Each row was made from one walk, in order. Every step used is in the known rows, and no mark comes twice. Write each row's walk.
In the rows, zero is written as 128.
Known rows
monef/liruzam: [130 138 147 126 116 137 153  66 138  87 148 139 140 119 122 151 139 125
 111 132 104 117  86 146 136 137 107 112 127]
monef/ruzef/ripil/kudeg: [138 149 150 142 138 134 144  74 108 138 146 147 135 154  97 160 149 126
 183 189 102 152 105 135 136 130 148 145  87]
kudeg/sorib/liruzam: [119 136 139 142 121 137 152  78 149  97 173 135 159 112  95 144 106 123
 116 145  96 123  84 119 134 174 127 112 103]
vavo/pifup: [129 139 145 127 136 142 155  91 131 112 150 136 162 129 133 130 144 113
 119 139 126 109 118 148 121 113  87 110 117]
ripil/ruzef/sorib/kudeg/monef: [149 134 157 204 116 147 145  55 111  76 167 117 168 116 100 160 127 103
 124 194 104 144  92 138 167 155 158 138 139]
ripil/kudeg/sorib: [135 123 147 127 119 156 171  68 136 109 167 163 149 102  97 158 108 136
 117 188 105 131  96 122 125 174 104 163  96]
pifup/monef/venap: [130 108 144 121 109 122 128  72 139  95 146 134 177 139 156 134 117 114
 155 162 131 117  78 123 111 156 118 135 120]
mepiniz/monef: [135 115 143 144 120 138 150  76 141 116 162  97 153 110 166 126 143 125
 127 158 122 127  89 129 117 138 107 131 151]
ripil/ruzef: [154 123 161 166 108 135 147 102 128  92 121 141 143 127 129 173 124 122
 123 156 129 119 111 157 147 128 134 142 125]
kudeg/sorib/liruzam/monef/ruzef/ripil: [125 174 131 193 124 143 139  21 120 122 175 126 179 140  55 140 111 101
 174 192  89 145  84 133 152 185 165  85  95]
sorib/kudeg/monef: [139 139 130 170 129 137 152  70 135 106 188 114 146 114 118 155 112 105
 130 167 107 133  94 126 157 141 133 125 170]
sorib/kudeg: [135 133 130 130 141 140 164  98 155 102 176 116 121 123 121 160 137 115
 119 147 116 125  91 139 154 135 137 132 163]
kudeg/sorib/liruzam/monef/ruzef: [136 174 125 188 125 157 145  24 141  99 185 142 162 127  69 140  84 106
 142 171  83 134  91 135 165 200 136  86 107]
mepiniz/monef/kudeg/sorib/liruzam: [100  92 130 153 137 153 144   8 119  85 182  96 151 100 143 158 117 133
 125 180  98 136  59 129 129 204 125 125 136]
kudeg/sorib/liruzam/monef: [125 152 126 171 115 151 151  41 151  92 181 125 181 105  84 137  98 107
 120 158  94 116  91 135 148 193 126  94 115]
vavo/pifup/monef/venap: [120 108 146 117 125 129 126  62 123  88 146 145 197 150 161 122 128 108
 151 165 135  98  91 138 106 142  96 111 103]
monef/pifup/vavo: [165 138 157 123 156 152 134  86 143 117 130 124 159 138  98 113 132 126
 113 157 103 138 108 121 145 133 104 115 163]
ruzef/monef: [139 124 157 142 129 133 145  82 121 121 154  99 163 131 151 129 145 120
 127 145 121 118  89 124 116 150 115 121 144]
pifup/vavo: [163 124 152 113 120 146 147  93 157 123 137 133 156 130 110 124 118 135
 106 147 115 128 111 129 138 137  99 118 136]
pifup/monef/liruzam: [140 125 155 128 107 130 132  62 128  99 138 131 174 120 134 139 116 131
 121 164 108 109  70 125 118 163 110 105 130]
kudeg/monef/liruzam: [133 146 146 164 102 136 146  38 121  93 157 135 166 108 118 145 118 120
 122 148  94 125  86 133 137 147  98 108 143]
vavo/pifup/monef/kudeg/sorib/liruzam: [106 102 140 135 144 151 127  20 100  88 160 129 198 122 121 153  91 128
 128 194 105 107  70 129 113 206 108  99 108]
ruzef/ripil/kudeg/sorib/liruzam: [103 127 148 139 130 132 147  63 119 115 164 138 172 124  79 161 141 129
 158 184  88 131  83 120 122 173 152 134  60]
monef/kudeg: [132 108 135 128 136 147 156  65 121  98 145 120 125 112 129 170 129 130
 117 154 125 132  89 144 128 149 122 152 162]
monef/venap: [121 117 137 120 122 129 154  79 150  84 151 144 143 137 143 146 145 112
 143 131 127 125  93 140 131 129 115 145 123]
ruzef/ripil/kudeg/monef: [133 134 151 167 114 128 138  63 100 131 151 126 179 121 108 157 142 117
 170 189 104 143 105 121 119 135 135 151 108]
mepiniz/monef/ruzef/ripil/kudeg: [132 134 151 157 135 135 140  46 103 137 158 112 143 148 133 146 163 129
 187 208 101 157  93 132 128 143 136 140 100]
ripil/ruzef/sorib/kudeg/monef/venap: [129 120 149 191 115 138 144  31 117  45 170 133 169 135 120 162 139  95
 148 185 109 144  82 152 169 156 160 148 122]
kudeg/sorib/liruzam/monef/venap: [102 137 119 158 116 142 147  19 156  63 186 139 179 122 107 140 114  96
 149 147 102 115  78 145 150 193 128 104 100]
monef/liruzam/sorib/kudeg: [109 152 122  96 132 150 162  29 159  66 180 142 136 109  95 157 137 117
  99 173  84 117  73 163 161 164 110 111 143]

Which walk is each row?
[116 133 124 159 143 162 137  22 126  63 165  86 162 106  97 140 150 119
 116 147  94 124  78 146 149 191 141 111 135] : ruzef/sorib/liruzam/monef/kudeg
[155 119 154 138 155 153 129  55 139 119 141  95 168 131 135  98 143 130
 120 175 107 143  96 117 134 144  91 107 177] : mepiniz/monef/pifup/vavo
[130 130 158 122 124 136 132  47 113  95 138 144 194 133 141 130 128 123
 118 164 112  93  84 142 112 151  81  82 111] : vavo/pifup/monef/liruzam
[126 156 125 168 128 141 136  71 153  90 166 103 165 120 110 137 127 109
 128 124 100 104 104 148 155 158 128  90 130] : sorib/liruzam/monef
[114 142 146  92 114 150 131  15 127  79 142 158 212 118 118 120 118 118
 111 196  99  91  84 154 111 169  69  80 108] : vavo/pifup/monef/liruzam/sorib
[124  93 146 142 135 155 160  14  95 111 168 114 160 109 131 158 116 130
 121 196 119 135  65 122 111 205 120 147 157] : ruzef/monef/kudeg/sorib
[133 143 152 146 125 145 159  47 105 140 161 163 149 138  71 164 122 127
 172 221  97 162  93 122 129 167 144 154  74] : monef/ruzef/ripil/kudeg/sorib
[144 132 159 151 114 139 134  41  92 150 153 157 187 143  83 151  93 127
 183 252 103 154  78 100 110 192 149 144  74] : pifup/monef/ruzef/ripil/kudeg/sorib
[126 141 132 165 128 139 151  32 126  80 183 127 142 113 113 162 123 108
 123 161  88 129  77 137 166 152 121 105 165] : sorib/kudeg/monef/liruzam
[165 142 150 149 117 135 126  81 124 130 143 136 160 145 123 132  91 122
 149 182 114 138  89 114 127 157 128 114 129] : pifup/monef/ruzef
[167 152 141 157 152 164 134  52 146 113 140 114 179 129  89 108 125 114
 118 165 103 129 114 137 156 151  99  99 179] : liruzam/monef/pifup/vavo
[161 145 143 163 167 157 133  52 133 109 169 113 164 135  93 129 114 109
 125 185  87 151 100 113 171 145 119 107 200] : sorib/kudeg/monef/pifup/vavo
[118  92 156 181 136 145 136  13  82  65 148 120 166 130 131 190 113 135
 129 193 103 123  64 154 146 217 157 127 119] : ripil/ruzef/monef/kudeg/sorib/liruzam
[122 154 121 143 122 152 151  35 146  92 194 129 164 100 101 144 108  98
 119 194  95 135  94 139 155 160 120 126 168] : liruzam/sorib/kudeg/monef
[129 128 151 159 121 148 151  15 101 139 175 131 161 131 110 147 133 129
 182 242  96 164  81 117 119 179 134 148  86] : mepiniz/monef/ruzef/ripil/kudeg/sorib
[146 127 156 161 131 147 159  84 129  71 154 121 139 126 102 166 150 114
 116 175 113 137  91 153 167 149 165 143 127] : ripil/ruzef/sorib/kudeg
[120 144 118 104 135 152 164  65 168  89 185 134 142 111 102 149 131 110
 108 177 105 125  93 152 153 151 122 132 154] : liruzam/sorib/kudeg
[106 142 133 107 141 150 154   5 139  74 187 119 159 126 126 144 153 118
 110 180  82 112  63 155 150 186 114  97 152] : ruzef/monef/liruzam/sorib/kudeg
[110 143 130  95 137 151 137  11 133  71 172 147 192 126 116 136 124 110
 111 207  91  91  72 161 136 177  90  80 125] : vavo/pifup/monef/liruzam/sorib/kudeg
[151 116 172 174 117 131 140  80 105  98 126 118 169 140 156 159 137 124
 133 168 129 114 100 150 135 150 133 128 131] : ripil/ruzef/monef
[152 147 152 145 134 141 125  69 109 124 142 146 177 158 125 125 101 113
 149 187 116 119 106 127 122 143 101  91 107] : vavo/pifup/monef/ruzef
[159 164 143 183 116 142 140  58 116 124 164 139 151 130 107 139  94 109
 152 167 101 153 105 118 151 139 120 118 142] : kudeg/monef/ruzef
[105 139 113 128 122 144 150  11 149  62 200 146 166 120 116 146 122  91
 142 188 102 135  84 150 160 160 123 136 152] : liruzam/sorib/kudeg/monef/venap
[124 127 153 129 126 128 152  93 118 130 141 133 153 129 110 157 167 130
 159 171 114 132 105 135 116 127 139 155  95] : ruzef/ripil/kudeg
[139 153 135 186 164 147 139  63 120  96 180 105 149 122 104 145 129  97
 137 175  94 147  93 118 160 138 137 122 204] : sorib/kudeg/monef/pifup
[121 128 118 164 146 149 134  32 128  79 162  96 142 113 116 166 128 118
 128 141 101 116  89 160 159 175 137 107 151] : sorib/liruzam/monef/kudeg
[102 133 122 151 130 150 150  14 148  56 186 155 173 126  99 155 116 117
 153 165  87 115  92 150 156 208 122 126  72] : ripil/kudeg/sorib/liruzam/monef/venap
[166 138 159 154 155 160 125  51 119 115 141 134 179 127  91 125 115 130
 130 190  81 146 120 110 153 152  94 130 153] : ripil/kudeg/monef/pifup/vavo
[140 135 161 157 164 141 134  80 110 113 146  91 167 141 133 117 158 109
 137 156 106 129  91 117 119 147 121 115 172] : ruzef/monef/pifup
[129 166 149 149 139 144 131  82 135  89 163 120 145 145  83 118 142 120
 133 137  79 145  91 120 152 158 148  99  86] : monef/ruzef/sorib/liruzam
[146 138 141 159 129 141 143  59 133 122 166 109 134 137 149 127 130 123
 146 171 110 148  93 129 137 145 114 120 142] : mepiniz/monef/ruzef
[130 168 131 182 164 148 123  69 139  83 156  98 169 126  93 128 142 101
 135 132  89 120 105 140 157 155 131  84 161] : sorib/liruzam/monef/pifup
[129 102 165 162 120 122 138  53 108  68 132 128 167 158 173 162 150 113
 160 157 133 116  88 160 139 153 139 138 119] : ripil/ruzef/monef/venap
[167 143 157 163 143 152 124  58 125 118 138 122 186 128  96 109 109 117
 125 175  93 150 109 105 146 142 100 107 177] : kudeg/monef/pifup/vavo
